Each row was made from one walk, in order. Every step used is in the known rows, and no mark comes twice. Write each row's walk.
Known rows:
Z, Q, A, L: 1 20 -3 2 -4 -25 -19 2 1 -17 -4 9 -9 9 0 -6 0 -3 1 6 8 -1 -3 -8 0 -16 -7 0
Y, K, Q, M, V, A, G, S: -1 -11 6 5 11 4 -45 -1 21 -22 -38 0 -26 34 14 -15 25 -20 2 0 -30 6 4 -24 8 -34 -12 -14
K, Q, Z: -1 -5 -1 -1 1 1 -11 1 0 -7 -2 5 -9 0 -1 3 -5 1 0 -4 15 -2 1 -13 1 -4 4 1
Y, K, Q, A, X, M, G, Z: -3 28 13 6 4 -13 -12 11 -3 -16 -25 -8 -23 5 4 9 11 -22 -1 -2 -31 -4 -3 -32 2 -36 -14 -15
Y, K, Q: 2 7 -3 5 -2 -4 -28 3 2 -1 0 -8 -13 10 -2 9 -10 -1 -3 2 -5 -6 -1 -26 2 -10 0 -4
M, V, A, X: 0 -17 5 -7 -2 -16 -2 5 20 -6 -7 -8 -2 4 21 3 22 -20 0 7 -4 -1 4 -4 -1 -1 -7 -11
Z, Y, K, Q, A, G, S: 2 21 -2 12 2 6 -45 -4 2 4 -7 5 -29 15 -5 -17 -17 4 3 8 -23 6 -8 -29 -3 -44 -5 -4
A, G, S: 1 -4 2 2 6 16 2 -7 1 -6 -2 12 -6 9 -2 -23 4 7 3 3 -26 12 -1 1 4 -16 -2 -1
Q, Z: -2 -10 1 -3 -1 3 -1 1 0 7 1 3 1 -7 -2 -1 -3 2 0 -6 20 1 3 -1 -2 4 6 -2
G, Z, Y, K, Q, A, X: 6 45 4 1 -7 -8 -32 6 4 6 -5 -12 -23 -15 2 7 -14 -5 -1 9 -2 -8 -8 -37 -2 -47 -9 -5
V, A: -2 -8 1 2 3 -9 -13 0 11 1 -3 2 2 2 3 0 5 -9 0 0 6 0 -1 0 0 -1 -5 -5
G, A: -1 -22 0 1 1 -5 -1 2 14 -2 -3 -1 -2 7 2 -6 -1 -4 0 0 0 -5 0 -1 6 12 14 5
S, G, Z, Q, A, X: -6 21 8 -6 -5 3 -3 5 4 -22 -8 2 -16 0 7 -12 5 -7 1 1 4 6 -1 -22 14 -33 -32 7
M, G, Z, Y, K: 3 31 -3 -1 -1 1 -31 3 8 23 -2 -12 -3 -13 -2 6 -15 5 -6 4 -27 1 -4 -23 0 -35 -4 -10
M, Q, A: -7 9 0 -11 -2 -7 7 3 -7 -12 -9 3 -16 7 6 -5 4 -9 4 -2 32 1 -5 5 0 -5 -6 -4
X, K: -5 -9 0 -3 5 -1 -6 0 1 6 7 2 -3 -9 -2 -7 -9 4 -7 4 5 -1 -2 0 -3 -2 -3 -6
A, G, Z, Y, K, Q, M, V: 8 42 2 -5 5 15 -49 6 17 -8 -33 -16 -27 7 13 -2 11 -11 -3 3 -28 -13 0 -31 1 -48 -1 -2
Z, Y: 2 9 -2 0 -3 0 -17 -1 2 15 1 -3 0 -5 -1 -2 -13 2 -2 3 0 0 -6 -6 -7 -13 3 2
Q, Z, Y, K: 1 1 -3 -1 -8 -1 -36 2 3 35 6 -9 -2 -9 -5 2 -24 4 -4 -1 19 -1 -3 -20 -9 -12 9 -7
Q, M, G: -5 -7 9 5 7 2 2 3 -2 -9 -30 10 1 7 2 1 15 -6 2 -6 -29 8 3 -2 3 -5 1 -12
S, G, Z: -8 14 0 -4 5 12 3 0 6 -6 -4 -1 -7 -5 2 -12 0 1 -4 -6 2 6 3 -2 14 -20 -29 7
V, A, X, Z, Q, M, G, S: -11 -36 18 1 9 -12 -19 0 9 -17 -34 16 4 7 6 -12 10 -12 0 -8 -25 20 -4 -23 8 -31 1 -15
Y, K, Q, A, X, Z: -3 2 4 5 0 -18 -21 5 -3 1 -3 -7 -16 -8 0 11 -12 -5 -2 0 6 -6 -5 -28 -5 -17 9 -11
X, Z, Q, M, V: -4 -12 4 -9 4 -3 -28 3 9 -21 -32 -8 -7 10 14 -1 15 -15 -2 -10 6 -2 1 -15 3 -17 8 3
X, K, Q, Z: -7 -14 -1 -3 6 0 -18 1 1 -1 5 7 -12 -10 -3 -4 -15 6 -8 -1 21 -2 0 -14 -1 -6 1 -5
Y, K, Q, M, G: -3 -1 6 10 5 -3 -27 6 1 -11 -30 2 -12 18 0 11 5 -7 -1 -4 -34 1 2 -28 5 -15 1 -16
Q, A: -2 9 1 5 1 -4 -2 0 -3 -4 -6 4 -9 1 0 0 4 -5 5 -1 8 1 0 1 -1 -6 -5 -1
M, V, A: -2 -12 -2 -4 3 -11 -17 1 20 -7 -9 -8 -4 11 18 1 20 -17 1 1 3 -1 5 1 0 -3 -9 -6
S, G, A, X, Z, Q, M, V: -15 -48 12 -8 3 -7 -13 8 24 -26 -35 -5 -11 21 21 -16 14 -22 -4 -9 -1 1 3 -20 15 -4 5 6
Z, Q, M, G, A, X, K, Y: -7 -28 16 -2 1 -12 -19 12 16 1 -10 6 -3 4 4 -6 -10 -10 -8 7 -36 -2 -8 -29 4 -14 14 -9

Write each row's walk:
-6 -13 9 -3 7 -18 -37 4 19 -7 -36 -7 -10 -3 20 4 9 -25 -3 -4 0 -5 -5 -22 -7 -29 8 -9
K, Q, M, V, A, X, Z, Y
-5 -15 11 -8 6 -6 -7 7 8 -23 -27 -1 -20 5 18 -3 17 -16 -6 5 -11 -4 3 -16 1 -15 -6 -11
A, X, K, Q, M, V
5 33 -3 10 0 2 -47 2 4 8 -4 -3 -24 9 -2 -1 -14 0 2 10 -17 -9 -8 -29 -9 -28 7 -4
Z, Y, K, Q, A, G
-3 -8 6 -4 3 -7 -2 4 1 -7 6 4 -11 -8 3 -2 -9 1 -8 10 -6 -4 -4 -17 -1 -8 -2 -8
A, X, K, Q
4 16 -5 5 -4 -5 -45 1 5 14 1 -11 -13 5 -3 7 -24 1 -4 6 -5 -7 -8 -31 -6 -23 3 -2
Z, Y, K, Q
0 4 -3 -1 -1 1 -29 0 3 8 -1 2 -9 -6 -2 1 -19 3 -2 -2 16 -2 -5 -19 -6 -17 7 3
K, Q, Z, Y
0 -3 -2 2 -3 -2 -30 4 2 6 1 -5 -12 3 -3 8 -13 1 -2 -3 15 -5 2 -27 0 -7 5 -6
Y, K, Q, Z
6 55 0 1 7 12 -27 1 6 -9 -10 2 -24 -9 1 -7 -3 2 2 7 -14 -8 -7 -17 -2 -45 -2 7
K, Q, A, G, Z, Y
-6 -16 15 1 3 -18 1 6 4 -4 -16 -2 2 8 9 -3 15 -30 -1 -2 -2 -3 -3 -3 -6 -1 -4 -9
V, A, X, M
7 29 8 -14 5 20 -21 5 15 -33 -35 -6 -15 13 17 -10 32 -13 1 1 -22 -7 5 -15 10 -33 -4 6
A, G, Z, Q, M, V
-10 2 7 -10 6 4 -33 5 26 -33 -40 -5 -15 20 21 -14 28 -25 -2 -9 3 4 7 -18 20 -36 -38 4
S, G, Z, Q, M, V, A
-9 -2 14 -12 1 0 -19 9 26 -32 -38 -5 -12 14 25 -12 31 -28 -1 -3 -3 4 6 -22 18 -35 -35 -1
S, G, Z, Q, M, V, A, X
-12 -33 0 4 4 1 0 2 16 -5 -5 2 -7 16 3 -17 -3 -4 -2 -5 0 3 2 -1 13 11 -6 8
S, G, A
-11 6 6 -9 2 -10 7 6 -12 -17 -23 -2 -19 18 7 -9 12 -27 3 -10 31 -1 -7 6 -4 -7 -8 -3
X, M, Q, A
-6 -5 8 -1 1 -10 6 4 -3 2 4 6 -10 -14 2 -6 -3 -3 -3 8 6 1 -2 -4 -6 -7 -5 -12
Q, A, X, K
2 11 -4 2 -7 -4 -35 1 3 27 5 -12 -3 -2 -3 3 -22 2 -4 4 -1 -3 -6 -19 -8 -15 4 -4
Z, Y, K
4 24 13 -6 8 12 -30 5 17 -24 -32 6 -6 7 6 -12 23 -13 1 0 -14 -6 -1 -17 9 -33 -3 1
V, A, G, Z, Q, M
2 27 4 -8 12 2 -32 3 22 -2 -25 -15 -12 6 19 -14 23 -29 -3 -1 -16 -10 -3 -4 -7 -35 -8 1
X, M, V, A, G, Z, Y
-2 -5 9 1 2 2 -16 5 1 -22 -30 9 0 18 3 1 12 -7 2 -3 -29 6 0 -18 6 -13 2 -5
Z, Q, M, G
-7 -12 14 2 2 -10 17 6 -6 -7 -17 2 2 9 6 2 15 -18 -1 -2 -35 3 -2 -5 -4 0 1 -13
A, X, M, G
-5 -5 -3 -4 4 0 -35 1 4 15 7 4 -12 -14 -4 -7 -28 8 -9 3 21 -3 -6 -19 -8 -19 4 -3
X, K, Q, Z, Y
-10 -31 15 2 6 -12 -2 10 14 13 -9 7 -1 -7 3 -6 -7 -9 -9 4 -36 -1 -4 -12 1 -6 13 -16
Q, M, G, A, X, K, Y
-6 24 -4 -1 -1 8 -32 1 9 21 1 -13 -10 -7 -1 -9 -21 3 -7 -1 1 2 -3 -21 7 -36 -25 3
S, G, Z, Y, K
-11 -16 14 -15 0 -20 10 10 1 -11 -19 -3 -4 13 15 -7 16 -35 -2 -4 21 -3 -8 1 -5 -1 -5 -12
V, A, X, M, Q
-4 30 14 1 4 -9 0 7 -3 1 -24 -3 -10 -10 6 -3 8 -19 0 -1 -25 2 -7 -12 -6 -38 -10 -7
Q, A, X, M, G, Z, Y
-6 -37 12 -6 6 -11 -8 9 21 -26 -30 -3 -22 11 19 -8 16 -20 -6 5 -11 -9 3 -17 7 -4 8 -7
G, A, X, K, Q, M, V
-4 -34 7 -3 2 -14 8 4 11 4 -2 -4 4 -12 4 -3 -6 -5 -4 -2 3 -6 -3 -5 1 11 30 0
G, A, X, Z
-3 -37 12 -11 0 -13 -15 8 22 -23 -34 -9 -6 12 20 -5 17 -22 -2 -4 -2 -8 0 -20 7 -4 25 3
G, A, X, Z, Q, M, V
